Each row comes from the steps of one walk. Every step used is in the known rows, and no mark comes twice. Write the walk behind each row, first mark first.
Known rows:
kesur, numuruz, magur, tapugo, ridufe: [ 0.29, -0.19,  0.09, -0.07,  0.10,  0.39,  0.44, -0.23,  0.57, -0.33,
  0.00,  0.27, -0.06,  0.04,  0.39, -0.02, -0.28, -0.11, -0.05, -0.20,
  0.24, -0.12]
ridufe, tapugo: [ 0.33, -0.14,  0.10,  0.14,  0.18, -0.08, -0.13, -0.28,  0.38, -0.22,
 -0.14,  0.30,  0.05,  0.11, -0.02,  0.02, -0.15, -0.06, -0.11, -0.36,
  0.12, -0.14]
tuti, kesur, numuruz, magur, tapugo, ridufe: [ 0.35, -0.18, -0.06, -0.09, -0.07,  0.20,  0.39, -0.17,  0.54, -0.34,
 -0.06,  0.31,  0.01,  0.14,  0.39,  0.04, -0.27,  0.02, -0.12, -0.21,
  0.08, -0.13]
ridufe, tapugo, kesur: [ 0.35, -0.13,  0.17,  0.21,  0.11, -0.11, -0.07, -0.37,  0.46, -0.25,
 -0.26,  0.39,  0.06,  0.02, -0.04, -0.04, -0.16,  0.18, -0.06, -0.47,
  0.01, -0.12]
tuti, kesur, ridufe: [ 0.38, -0.18, -0.22,  0.15, -0.14,  0.15, -0.29, -0.42,  0.35, -0.18,
 -0.06,  0.31, -0.02,  0.01,  0.20, -0.05, -0.06,  0.20, -0.23, -0.45,
  0.07, -0.22]
magur, kesur: [ 0.34, -0.17, -0.10,  0.07,  0.07,  0.25, -0.10, -0.44,  0.52, -0.30,
 -0.07,  0.27,  0.16, -0.14, -0.08, -0.21, -0.18,  0.39, -0.05, -0.47,
  0.43, -0.12]
numuruz, kesur, mosisa: [ 0.34, -0.12, -0.06,  0.04, -0.09,  0.22, -0.27, -0.25,  0.52, -0.15,
 -0.14,  0.29, -0.04, -0.09, -0.14,  0.09, -0.19,  0.01,  0.09, -0.50,
  0.06, -0.12]
numuruz, magur: [ 0.32, -0.12,  0.02,  0.09, -0.05,  0.26, -0.01, -0.32,  0.53, -0.38,
  0.02,  0.24, -0.04,  0.04,  0.13, -0.18, -0.30,  0.09, -0.04, -0.36,
  0.29, -0.06]
mosisa, kesur, ridufe: [ 0.33, -0.19,  0.02,  0.12, -0.04,  0.27, -0.22, -0.45,  0.44, -0.11,
 -0.02,  0.27, -0.20, -0.24,  0.02,  0.02, -0.02,  0.10, -0.11, -0.58,
  0.10, -0.26]
ridufe, tapugo, numuruz: [ 0.32, -0.14,  0.17,  0.12,  0.25, -0.29, -0.11, -0.15,  0.32, -0.14,
 -0.17,  0.35,  0.02,  0.21, -0.02,  0.12, -0.22, -0.03, -0.01, -0.43,
  0.34, -0.13]
tapugo, numuruz: [ 0.30, -0.15,  0.10,  0.10,  0.14, -0.06, -0.07, -0.21,  0.34, -0.17,
 -0.05,  0.31, -0.06,  0.06,  0.03, -0.01, -0.26,  0.10,  0.01, -0.50,
  0.69, -0.12]
vukevo, mosisa, kesur, numuruz, magur: [ 0.32, -0.13, -0.15, -0.03, -0.06,  0.23,  0.10, -0.31,  0.55, -0.34,
  0.24,  0.23, -0.20, -0.06, -0.01,  0.10, -0.07, -0.17,  0.03, -0.45,
 -0.17, -0.14]
kesur, ridufe, tapugo, numuruz: [ 0.32, -0.19,  0.05,  0.15,  0.21, -0.11, -0.27, -0.26,  0.29, -0.07,
 -0.13,  0.34, -0.03,  0.13,  0.16,  0.14, -0.10, -0.05, -0.07, -0.46,
  0.09, -0.22]
vukevo, mosisa, kesur, numuruz, tapugo, ridufe: [ 0.28, -0.16, -0.21, -0.06,  0.02,  0.23,  0.31, -0.21,  0.36, -0.06,
  0.03,  0.34, -0.20,  0.11, -0.05,  0.14,  0.11, -0.16,  0.08, -0.57,
  0.05, -0.16]
magur, tapugo, tuti: [ 0.35, -0.22,  0.21,  0.07,  0.21,  0.28,  0.22, -0.42,  0.49, -0.21,
 -0.27,  0.29,  0.01, -0.08,  0.11, -0.02, -0.30,  0.24, -0.11, -0.37,
  0.72, -0.05]
tuti, kesur, ridufe, tapugo: [ 0.39, -0.17, -0.15,  0.17, -0.03, -0.10, -0.33, -0.36,  0.32, -0.14,
 -0.17,  0.34,  0.07,  0.16,  0.14,  0.10, -0.01,  0.05, -0.25, -0.39,
 -0.26, -0.23]
vukevo, mosisa, kesur, numuruz, tapugo: [ 0.33, -0.13, -0.20,  0.01,  0.01,  0.23,  0.13, -0.32,  0.38, -0.11,
  0.19,  0.28, -0.17,  0.11, -0.13,  0.15,  0.06, -0.10,  0.07, -0.55,
 -0.05, -0.15]
vukevo, mosisa, kesur: [ 0.31, -0.14, -0.09,  0.03,  0.02,  0.08, -0.03, -0.36,  0.39, -0.16,
  0.06,  0.28, -0.18, -0.11, -0.23,  0.04, -0.09,  0.04, -0.03, -0.59,
  0.23, -0.16]
vukevo, mosisa, kesur, ridufe: [ 0.32, -0.18, -0.18,  0.06, -0.03,  0.26, -0.18, -0.48,  0.36, -0.09,
  0.10,  0.27, -0.22, -0.19, -0.03,  0.05,  0.04,  0.01, -0.07, -0.62,
 -0.03, -0.24]
tapugo, numuruz, magur, kesur: [ 0.33, -0.14, -0.07,  0.01,  0.03,  0.13,  0.00, -0.26,  0.60, -0.35,
 -0.05,  0.30,  0.13,  0.03,  0.01, -0.16, -0.34,  0.42,  0.08, -0.49,
  0.47, -0.06]
magur, tapugo, numuruz, kesur: [ 0.32, -0.17,  0.24, -0.03,  0.05,  0.24, -0.01, -0.10,  0.44, -0.05,
 -0.20,  0.34, -0.06,  0.07,  0.06,  0.03, -0.45,  0.14,  0.07, -0.42,
  0.41, -0.11]
numuruz, kesur, ridufe: [ 0.32, -0.18, -0.06,  0.09, -0.16,  0.52, -0.41, -0.34,  0.44, -0.08,
 -0.14,  0.30, -0.11, -0.13,  0.15, -0.11, -0.11,  0.03, -0.07, -0.49,
 -0.10, -0.21]

Write each row's walk:
[ 0.34, -0.18,  0.10,  0.14,  0.07,  0.02, -0.27, -0.38,  0.42, -0.09,
 -0.11,  0.30, -0.12, -0.09, -0.03,  0.17,  0.03, -0.02, -0.13, -0.51,
 -0.24, -0.27]	mosisa, kesur, ridufe, tapugo
[ 0.31, -0.14,  0.11,  0.05, -0.04,  0.13, -0.24, -0.07,  0.41, -0.08,
 -0.21,  0.35, -0.09,  0.05, -0.04, -0.01, -0.30,  0.08,  0.09, -0.53,
  0.34, -0.12]	tapugo, numuruz, kesur
[ 0.32, -0.17,  0.09,  0.07,  0.04,  0.13, -0.03, -0.32,  0.52, -0.22,
  0.09,  0.25, -0.17, -0.19, -0.05,  0.12, -0.03, -0.08, -0.04, -0.47,
  0.13, -0.22]	mosisa, kesur, numuruz
[ 0.32, -0.15, -0.09,  0.02,  0.05, -0.10, -0.12, -0.23,  0.41, -0.12,
  0.01,  0.33, -0.17,  0.13,  0.00,  0.24, -0.09, -0.10,  0.03, -0.56,
 -0.34, -0.19]	vukevo, mosisa, kesur, ridufe, tapugo, numuruz, magur
[ 0.40, -0.20, -0.01,  0.13,  0.10, -0.21, -0.05, -0.26,  0.46, -0.26,
 -0.28,  0.35,  0.12,  0.14,  0.06,  0.27,  0.02, -0.05, -0.21, -0.34,
 -0.04, -0.13]	ridufe, tapugo, tuti, kesur, numuruz
[ 0.33, -0.15,  0.14,  0.08,  0.04, -0.08, -0.16, -0.19,  0.49, -0.14,
 -0.10,  0.33, -0.15,  0.09,  0.05,  0.21, -0.14,  0.00,  0.01, -0.51,
 -0.22, -0.20]	mosisa, kesur, ridufe, tapugo, numuruz, magur
[ 0.33, -0.18, -0.01,  0.18,  0.13,  0.10, -0.28, -0.41,  0.34, -0.15,
 -0.10,  0.29,  0.00,  0.04,  0.16,  0.03, -0.03, -0.08, -0.16, -0.39,
 -0.11, -0.22]	kesur, ridufe, tapugo
[ 0.34, -0.18, -0.24,  0.06, -0.07,  0.54, -0.16, -0.53,  0.63, -0.36,
  0.01,  0.25,  0.12, -0.14,  0.20, -0.26, -0.16,  0.39, -0.07, -0.44,
  0.01, -0.15]	numuruz, magur, kesur, ridufe
[ 0.35, -0.11,  0.04,  0.19, -0.03,  0.26,  0.08, -0.40,  0.43, -0.17,
 -0.18,  0.39,  0.01,  0.11, -0.01, -0.20, -0.17,  0.41,  0.05, -0.57,
  0.31, -0.04]	numuruz, tapugo, kesur
[ 0.42, -0.23, -0.05,  0.05, -0.10,  0.37,  0.10, -0.45,  0.56, -0.27,
 -0.25,  0.31,  0.03,  0.02,  0.36, -0.01, -0.26,  0.35, -0.21, -0.34,
  0.14, -0.08]	numuruz, magur, tapugo, tuti, kesur, ridufe
[ 0.34, -0.13,  0.04,  0.13, -0.08,  0.27,  0.08, -0.39,  0.66, -0.45,
  0.04,  0.31, -0.03, -0.08,  0.22, -0.13, -0.19,  0.12,  0.02, -0.40,
 -0.03, -0.09]	tapugo, kesur, numuruz, magur
[ 0.32, -0.18, -0.07,  0.06,  0.15, -0.20, -0.20, -0.26,  0.28,  0.01,
 -0.04,  0.35, -0.18,  0.05, -0.09,  0.29,  0.01, -0.10,  0.00, -0.62,
 -0.16, -0.25]	vukevo, mosisa, kesur, ridufe, tapugo, numuruz
[ 0.32, -0.12,  0.01,  0.02,  0.00,  0.01, -0.26, -0.10,  0.46, -0.07,
 -0.19,  0.34, -0.05,  0.01, -0.14,  0.18, -0.25,  0.03,  0.19, -0.57,
  0.26, -0.12]	tapugo, numuruz, kesur, mosisa
[ 0.40, -0.18,  0.04,  0.16,  0.06, -0.26, -0.08, -0.26,  0.41, -0.21,
 -0.44,  0.37,  0.14,  0.16, -0.07,  0.14, -0.09,  0.17, -0.22, -0.41,
  0.16, -0.08]	ridufe, tapugo, tuti, kesur
[ 0.35, -0.23,  0.06,  0.19,  0.19,  0.12, -0.20, -0.44,  0.41, -0.14,
 -0.33,  0.32,  0.03, -0.03,  0.13,  0.09,  0.01,  0.01, -0.19, -0.44,
  0.08, -0.16]	kesur, ridufe, tapugo, tuti
[ 0.39, -0.23, -0.15,  0.17, -0.09,  0.17, -0.20, -0.45,  0.42, -0.17,
 -0.29,  0.34,  0.01, -0.07,  0.16, -0.01, -0.02,  0.28, -0.25, -0.51,
  0.27, -0.15]	tapugo, tuti, kesur, ridufe
[ 0.39, -0.13, -0.22,  0.09, -0.10,  0.13,  0.02, -0.27,  0.37, -0.19,
  0.02,  0.32,  0.04,  0.30,  0.10,  0.05, -0.02,  0.08, -0.06, -0.39,
  0.06, -0.12]	tuti, kesur, numuruz, tapugo
[ 0.37, -0.16, -0.15,  0.09, -0.07,  0.00, -0.10, -0.29,  0.42, -0.29,
  0.05,  0.29,  0.02,  0.06,  0.12,  0.06, -0.07,  0.00, -0.15, -0.35,
  0.11, -0.18]	tuti, kesur, numuruz
[ 0.33, -0.17,  0.01,  0.11, -0.06,  0.29, -0.45, -0.27,  0.41, -0.05,
 -0.24,  0.33, -0.03,  0.02,  0.11,  0.04, -0.07, -0.12, -0.10, -0.42,
 -0.44, -0.22]	numuruz, kesur, ridufe, tapugo
[ 0.32, -0.11,  0.14,  0.09,  0.14, -0.20, -0.03, -0.11,  0.45, -0.27,
 -0.12,  0.33,  0.02,  0.28,  0.06,  0.07, -0.31, -0.03,  0.02, -0.37,
  0.14, -0.07]	ridufe, tapugo, numuruz, magur
[ 0.35, -0.16, -0.23,  0.04,  0.08,  0.42,  0.06, -0.42,  0.52, -0.24,
  0.05,  0.28,  0.17,  0.09,  0.02, -0.10, -0.03,  0.27,  0.04, -0.43,
  0.18, -0.11]	magur, kesur, numuruz, tapugo
[ 0.29, -0.20,  0.15, -0.02,  0.18,  0.24,  0.31, -0.27,  0.40, -0.16,
 -0.19,  0.31, -0.05, -0.03,  0.19, -0.08, -0.29,  0.08, -0.10, -0.33,
  0.62, -0.14]	magur, tapugo, ridufe
[ 0.33, -0.15,  0.03,  0.12,  0.10, -0.02, -0.18, -0.23,  0.41, -0.21,
 -0.08,  0.32, -0.03,  0.21,  0.25,  0.08, -0.20, -0.04, -0.04, -0.40,
 -0.11, -0.16]	kesur, ridufe, tapugo, numuruz, magur
[ 0.41, -0.16, -0.11,  0.14, -0.09,  0.10,  0.05, -0.31,  0.40, -0.14,
 -0.35,  0.38,  0.08,  0.27, -0.05, -0.02, -0.10,  0.40, -0.10, -0.50,
  0.47, -0.01]	numuruz, tapugo, tuti, kesur
[ 0.32, -0.13,  0.18,  0.07,  0.07, -0.11, -0.28,  0.00,  0.40, -0.05,
 -0.31,  0.38, -0.01,  0.20, -0.08,  0.13, -0.25, -0.07,  0.06, -0.46,
  0.01, -0.13]	ridufe, tapugo, numuruz, kesur
[ 0.35, -0.19,  0.18,  0.09,  0.13,  0.27,  0.23, -0.46,  0.54, -0.29,
  0.00,  0.32, -0.01, -0.15,  0.22, -0.03, -0.24,  0.16, -0.02, -0.36,
  0.21, -0.15]	magur, tapugo, kesur, numuruz
[ 0.28, -0.14, -0.05,  0.05,  0.04,  0.26,  0.21, -0.22,  0.34, -0.10,
 -0.22,  0.36, -0.03,  0.21,  0.07, -0.14, -0.12,  0.10,  0.00, -0.47,
  0.51, -0.08]	numuruz, tapugo, ridufe
[ 0.39, -0.12, -0.20,  0.09, -0.06, -0.16, -0.16, -0.32,  0.42, -0.24,
 -0.07,  0.31,  0.06,  0.04, -0.10,  0.14, -0.13,  0.19, -0.06, -0.47,
  0.24, -0.13]	tuti, kesur, mosisa
[ 0.35, -0.20,  0.04, -0.08,  0.09,  0.33,  0.40, -0.38,  0.64, -0.30,
  0.02,  0.25, -0.15, -0.10,  0.06,  0.20, -0.19, -0.02,  0.00, -0.40,
  0.07, -0.07]	vukevo, mosisa, kesur, numuruz, magur, tapugo, tuti
